Each row was made from one walk, in order. Every step used is in the known rows, and no mark comes twice. Write each row's walk.
In the rows, zero is written as 128.
Known rows
v e: [131 162 124 131 119 115 121 118 119 168 125 118 124 137 137 128  90 125
 126 122 118 121 118 123 120 119 131 140 147 113 141 123 113 115 134 129
 119 142 141 182 149]
d p h f: [115 124 123 134 147 116 137 126 119 201 134 129 117 128 136 112 118 171
 145 128 129 127 138 113 111 144 116 138 152 133 106 123 120 128 110 122
 136 140 137 175 130]
b f h: [119 131 118 130 128 132 123 129 136 186 119 136 138 106 125 121 114 133
 129 120 126 128 110 121 104 141 129 127 107 117 120 128 140 147 148 128
 129 158 111 124 130]
v a: [124 148 120 125 133 119 115 129 116  98 126 126 119 134 121 140 119 129
 131 114 136 133 125 127 121 119 155 135 170 130 123 127 119 121 112 129
 128 120 155 135 129]
h f: [127 121 118 125 117 146 128 122 121 174 129 129 125 122 128 116 113 151
 133 119 122 125 118 119 112 129 131 142 132 117 132 124 116 110 113 126
 128 140 131 166 132]
b s x e v a: [136  93 150 122 117 135 110 140 136  89 152 117 121 147 122 146 149 114
  99 136 128 139 120 121 151 134 101 140 146 132 137 131 136 140 124 133
 118 116 158 189 125]
p h f: [113 125 120 133 138 131 134 124 127 189 132 135 114 140 132 116 104 169
 139 122 126 126 113 105 114 135 130 147 143 128 137 126 119 108 111 125
 128 137 143 181 138]
a e x: [113 146 133 141 124 122 138 123 123  94 124 131 135 133 131 142 146 129
 163 134 123 123 137 120 122 119 132 143 153 122 136 130 136 135 125 128
 119 115 118 145 124]
p d f: [132 133 127 130 117 129 129 116  94 171 133 120 128 151 129 123 142 124
 118 135 133 119 130 134 107 154 135 127 179 130 125 127 132 122 121 122
 125 126 127  69 125]
f h: [122 120 121 119 122 124 107 130 125 148 126 133 140 126 125 126 106 120
 140 127 123 124 111 130 107 138 131 130 126 120 120 128 125 128 136 127
 128 148  99 117 128]
w d f h: [114 116 125 130 130 131 144 127 123 179 119 133 135 113 119 117 104 129
 143 135 113 122 119 141 113 130 121 124 129 130 133 124 117 123 130 127
 125 138 107  96 121]
e v a w d: [121 138 131 126 133 146 130 132 134 104 120 126 122 133 118 137 110 109
 147 128 135 137 139 119 144  94 130 125 119 147 144 123 111 124 118 135
 143 123 167 133 124]
a w d: [126 138 125 129 128 161 145 121 137 179 114 138 133 126 133 122 102 121
 164 136 120 127 130 125 122 118 136 125  85 128 146 121 116 116 130 133
 140 133 120 143 128]
v a w d p: [120 162 127 126 144 139 141 130 127 141 112 132 122 107 127 128  94 125
 160 130 136 135 153 130 126 114 132 113 127 145 111 119 111 139 120 131
 148 116 144 153 116]
s b f h: [122 137 123 121 149 113 114 134 140 185 123 147 135 101 134 111 148 134
 123 110 115 125 107 116 101 145 138 121 106 111 111 126 132 141 154 128
 129 172  92 108 142]
v a e x d: [110 154 123 131 112 113 134 139 121   9 129 132 123 124 120 156 117 126
 134 134 146 133 127 130 136 111 138 138 182 116 137 140 141 144 124 123
 108  89 129 139 127]
p d x e a: [150 113 122 133 104 114 111 130 120  74 139 129 128 136 140 127 166 121
  85 123 141 122 115 142 126 147 129 113 151 123  94 139 137 133 131 117
 134 150 129  41 124]
w d: [129 136 120 129 121 131 150 119 128 190 123 139 131 115 134 120 109 138
 155 124 119 128 117 130 132 121 141 129 118 119 132 121 106 110 123 130
 132 139 128 128 131]
d x s b f: [135 116 126 122 146 122 129 134 143 102 122 129 135  97 127 118 174 148
  90  87 140 125 135 115 133 156 152 113  95 113  98 125 150 141 158 126
 125 114 105  56 139]
w d x e: [143 104 122 132 115 142 156 125 139 117 126 139 126 109 138 126 153 132
 108 137 101 126 112 142 140 124 124 128 115 118 115 136 124 125 138 128
 124 131 116 102 126]
b f: [130 139 117 132 127 133 138 118 130 190 125 131 129 118 128 122 133 144
 126 119 128 130 120 120 113 137 146 135 125 118 127 124 139 138 133 131
 126 148 136 136 134]
e v a w d f: [118 131 136 130 145 152 143 128 121 104 119 117 120 139 106 135 121 115
 131 135 127 134 153 129 133 100 125 125 139 161 150 125 118 128 108 131
 135 109 170 100 113]
w d x e v: [144  82 126 132 112 144 147 127 139  98 137 131 126 122 134 126 173 123
  97 141 103 127 120 139 158 114 108 128 112 127 120 137 121 134 132 128
 131 140 134  80 120]
s x d f: [141  99 128 121 127 129 113 121 110 153 140 119 128 139 119 117 137 117
  94 143 134 126 126 149 119 146 123 128 127 121 151 134 145 119 126 129
 113  96 115 123 127]
s x d w: [138 104 132 121 125 122  83 118 122 127 130 114 135 152 127 118 135 125
  94 145 135 131 100 144 131 135 117 130 117 111 153 132 149 124 129 130
 124 117  88 135 124]
w d x: [133 109 121 138 128 149 142 127 136 130 116 134 133 119 133 117 134 138
 131 117 125 127 125 131 135 125 140 121 101 118 120 125 118 111 130 127
 140 125 130  95 123]
a e v: [125 138 129 136 117 133 133 122 115 120 134 116 130 142 121 142 147 114
 136 125 126 124 144 121 151 124 129 136 137 125 139 128 128 134 125 131
 123 130 126 118 128]
w d p h f: [112 129 122 140 142 117 165 126 127 233 126 137 116 109 140 105  93 179
 163 127 127 129 131 111 123 129 114 130 136 126 107 119 105 121 113 124
 141 144 138 179 130]
v a w d p h: [108 160 130 136 168 115 151 134 130 146 117 134 114 123 129 133  91 140
 168 133 137 137 152 115 125 119 127 122 132 153 110 123 116 136 119 131
 146 114 158 163 124]
a w d x e v: [141  86 133 129 119 172 146 130 149  91 128 132 129 129 133 128 163 108
 104 147 107 127 132 134 149 114 107 126  88 140 135 138 130 141 141 131
 136 134 133  94 118]
v e a: [130 174 121 135 122  94 109 123 121 143 128 120 128 135 132 123  97 127
 129 105 135 124 124 130 121 111 136 127 147 121 132 123 111 108 122 124
 129 163 145 146 145]
p h: [120 132 121 134 145 111 131 122 124 169 136 129 124 154 132 128 121 146
 145 127 124 128 124 114 119 138 144 143 149 137 133 128 130 117 119 129
 124 131 135 137 136]
s x e a: [150 114 130 125 128  95  98 122 129 136 145 130 126 132 131 120 159 116
 103 129 121 128 115 143 127 126 124 122 108 129 130 135 130 119 122 128
 125 146 124 148 128]
w d p: [131 143 121 131 130 118 152 120 121 209 125 132 130 104 139 118 117 142
 158 125 124 128 138 140 133 129 128 119 130 125 100 115 109 129 124 128
 141 140 123 132 120]
x s: [128 135 120 114 115 116 123 125 119 124 132 116 134 122 118 134 114 138
 132 105 141 126 134 127 138 143 143 130 130 123 128 124 134 124 131 128
 114 109 100 115 132]

Write each row's walk
[147 105 134 121 125 116 115 117 126 159 141 131 123 128 137 121 161 113
 105 148 103 126 108 136 124 136 115 135 114 121 136 137 133 129 134 133
 116 127 119 182 131] : s x e
[134 120 124 140 137 147 125 133 143 100 112 133 138 128 124 116 119 120
 138 114 145 127 143 132 125 117 143 106  63 135 130 124 123 111 124 126
 154 140 133  73 121] : e a w d x
[115 147 129 135 157 128 157 125 133 211 120 138 126 126 138 118 100 142
 175 143 130 129 148 118 123 136 121 123 104 149 122 119 121 135 129 130
 145 132 133 160 126] : a w d p h
[120 120 130 125 112 113 104 125 127  68 128 122 141 151 129 131 136 143
 123 155 130 133 106 143 117 122 116 147 170 121 149 132 154 141 116 123
 121 130  90  89 116] : e x d w
[135 149 122 127 120 132 142 124 141 148 127 144 131 118 134 125 120 120
 142 140 115 129 124 145 126 112 127 120  90 136 141 133 120 120 128 127
 128 160 114 119 130] : x e a w d
[134 105 122 124 122 134 118 131 125  66 125 113 137 125 117 130 131 135
 103  96 152 125 138 128 142 144 141 123 116 124 111 127 143 128 134 126
 123  94 110  72 126] : d x s
[102 161 135 131 123  99 135 138 121   4 121 118 126 119 113 160 118 129
 148 104 155 130 147 116 146 113 141 133 174 130 126 132 143 146 128 126
 109  69 117 143 129] : v a e x s
[116 149 134 123 110  90 126 131 128 101 127 112 134 126 132 138  99 134
 138 108 137 123 131 117 130 115 116 141 164 122 136 125 129 130 139 124
 110 111 130 171 144] : v e x s
[143 120 135 125 131 125 126 123 145 171 129 139 129 116 136 114 129 107
 132 141 117 129 121 138 129 112 116 111  61 136 146 133 123 116 133 132
 133 141 120 168 130] : s x e a w d
[137  99 133 124 132 160 111 135 134   4 127 121 118 144 116 147 173 101
  78 145 119 132 138 130 139 111 120 131 136 150 124 142 143 151 126 129
 130 113 160  96 116] : d x e v a w
[126  78 140 117 114 155 106 144 125 146 138 120 140 138 115 120 100 123
 109 141 145 127 115 143 111 176 102 126 116 117 146 131 156 128 147 126
 110 113  80 139 124] : b s x d f h
[119 141 125 138 150 104 161 124 125 217 129 136 121 120 142 117 103 158
 164 133 126 130 141 122 129 136 125 126 135 137 107 121 112 130 122 127
 140 140 132 146 129] : w d p h
[124 134 131 121 137 149 104 131 124  71 127 116 123 150 113 145 125 104
 129 133 139 135 147 120 133 108 136 134 138 152 140 127 127 135 112 134
 138 120 169 130 121] : e v a w
[146 112 140 125 117 120 109 133 138 143 149 127 132 141 131 126 137 126
 117 127 131 132 119 134 132 152 115 127 109 121 134 129 139 123 128 128
 117 147 114 167 130] : b s x e a
[135  94 128 130 119 134 145 138 138  47 132 130 113 116 125 141 166 122
  93 131 112 134 122 135 160  99 118 128 147 136 113 138 118 136 124 127
 133 121 159  90 116] : w d x e v a
[132 150 121 125 152 116 134 123 137 191 127 142 129 109 137 114 165 144
 121 116 112 128 120 117 111 140 152 128 120 112 115 123 130 130 140 130
 129 161 122 111 143] : s b f
[138 103 143 126 124 149 110 131 133 169 136 120 137 145 130 124 118 127
 138 125 141 130 123 116 127 162 125 134  98 112 142 118 137 116 130 134
 128 124 125 191 129] : b s x
[129 153 120 131 133 132 130 126 138 161 118 138 137 124 127 117  97 124
 164 123 135 129 137 132 124 112 141 113  82 136 142 121 115 109 119 128
 147 147 128 116 129] : e a w d
[150 105 125 129 100 135 124 126 118 100 134 131 126 139 144 127 178 120
  85 137 121 119 105 136 127 154 125 126 152 116 102 142 138 136 143 121
 125 130 120  72 128] : p d x e
[122 148 127 130 142 136 142 120 123 155 118 129 134 131 115 119 112 123
 147 133 134 126 150 143 111 117 138 114 106 151 149 121 123 111 106 127
 135 138 131  83 116] : e a w d f
[138 103 144 116 139 136  99 128 134  86 138 121 114 148 121 142 164  87
  96 154 116 134 131 125 137 108 106 131 115 153 144 141 137 143 129 136
 126 110 155 188 124] : s x e v a w
[131 177 126 132 130 118 106 124 129 137 118 120 130 142 129 126  84 111
 137 115 138 122 137 127 112 113 132 123 110 131 145 122 119 114 127 128
 133 153 140 157 147] : v e a w
[141 100 136 119 111 141 115 139 127 175 146 119 137 130 134 120 108 134
 121 134 155 133 134 140 134 176 108 120 113 106 116 122 146 139 140 127
 126 114 103 172 126] : b s x d p
[131 123 134 117 148 147 136 138 146  91 113 135 139 109 131 118 152 126
 126  98 134 120 142 121 143 137 145 105  58 124 114 123 126 115 157 130
 137  98  94  71 135] : a w d x s b
[122 138 123 133 155  96 132 124 118 182 136 126 123 138 137 124 120 151
 144 139 129 128 145 122 116 148 130 134 154 141 103 123 129 140 116 127
 133 139 132 143 128] : d p h
[130 125 123 126 142 123 157 135 152 134 115 138 135  81 132 112 156 153
 107  82 132 127 128 116 148 141 147 108  78 111  98 121 131 131 161 126
 134 120 106  71 140] : w d x s b f
[130 144 132 129 110 120 102 113 110 145 123 112 136 162 138 126 137 130
 117 134 133 124 105 128 120 146 128 131 169 119 124 123 134 128 123 124
 136 146 102  73 121] : p d w
[121 145 124 133 113 112 142 132 114  87 133 131 134 118 133 138 132 133
 149 146 141 126 148 142 132 136 113 131 163 116 111 133 146 163 131 121
 118 110  91 122 119] : a e x d p
[119 149 135 133 120  98 122 125 127 127 124 126 130 136 144 132 108 129
 143 130 116 124 120 119 110 108 120 146 171 118 143 125 119 126 129 126
 119 135 146 182 142] : v e x
[105 159 133 140 132 106 130 132 119  35 121 131 124 129 121 158 131 124
 155 125 131 130 135 117 128 102 140 141 179 128 131 132 132 140 117 127
 120 100 146 152 125] : v a e x
[124 134 123 133 131 132 153 113 114 183 124 129 129 127 121 119 121 137
 141 132 114 123 132 140 119 125 137 131 140 131 140 121 116 111 113 129
 122 125 127 103 120] : w d f
[115 132 129 129 143 137 129 130 129 152 113 132 140 123 113 112  89 116
 149 130 132 124 139 145 102 120 124 105  94 148 142 123 123 117 122 125
 138 151 105  72 115] : e a w d f h
[125 129 127 134 143 166 130 137 140  63 100 135 126 122 120 133 113 120
 130 125 138 132 138 125 129 110 145 118  98 137 130 126 120 119 128 132
 146  98 158 111 119] : v a w d x
[143 100 143 121 108 143 122 131 137 166 145 125 131 141 137 132 141 124
 115 143 114 130 108 127 132 163 107 139 112 114 139 129 141 127 140 133
 112 126 115 200 132] : b s x e
[104 166 139 121 145  81 135 143 125   6 126 127 126 108 122 153 152 132
 142  94 141 126 147 112 142 117 149 128 172 126 112 129 134 140 135 126
 110  84 110 118 139] : v a e x s b
[133 126 126 118 119 115 123 130 122  70 145 124 111 138 120 151 153 116
  98 139 115 135 120 133 145 109 121 145 183 143 120 137 125 143 112 128
 117 133 151 124 125] : x e v a
[131 151 127 142 134 142 125 131 145 110 106 127 134 123 133 117  91 114
 130 109 139 123 137 128 129  99 129 108  76 127 134 123 112 106 139 126
 148 139 149 126 139] : v e a w d x
[140  99 138 119 132 106 102 129 126  86 148 120 112 137 122 142 168 103
  89 139 117 134 120 129 147 108 111 136 155 139 131 139 128 138 122 134
 121 119 162 172 126] : s x e v a
[142  98 133 119  99 151 109 140 136 148 144 124 137 141 129 124 105 129
 122 128 148 133 111 132 134 165 121 130 106 100 150 127 146 120 139 130
 115 109 106 172 133] : b s x d
[121 123 128 126 113 129 117 127 100 163 127 125 134 141 126 121 128 113
 119 133 132 116 118 134  98 159 122 121 169 127 116 130 131 131 136 121
 125 143 107  62 122] : p d f h
[128 133 132 119 120 144 144 131 139  95 131 135 116 121 123 143 137 108
 127 146 109 137 129 130 148  94 114 132 127 149 137 136 117 140 125 133
 127 127 159 141 124] : x e v a w d
[116 171 125 138 130 125 132 126 111  78 121 127 118 128 115 153 115 125
 139 115 135 130 136 121 138 115 150 135 162 123 123 131 126 128 119 130
 120 100 129 150 133] : v a e
[146  79 127 126 113 143 122 127 130  69 143 121 126 138 128 135 189 115
  80 140 109 124 128 138 146 128 114 136 135 134 120 140 138 139 126 127
 122 141 134  73 117] : d x e v
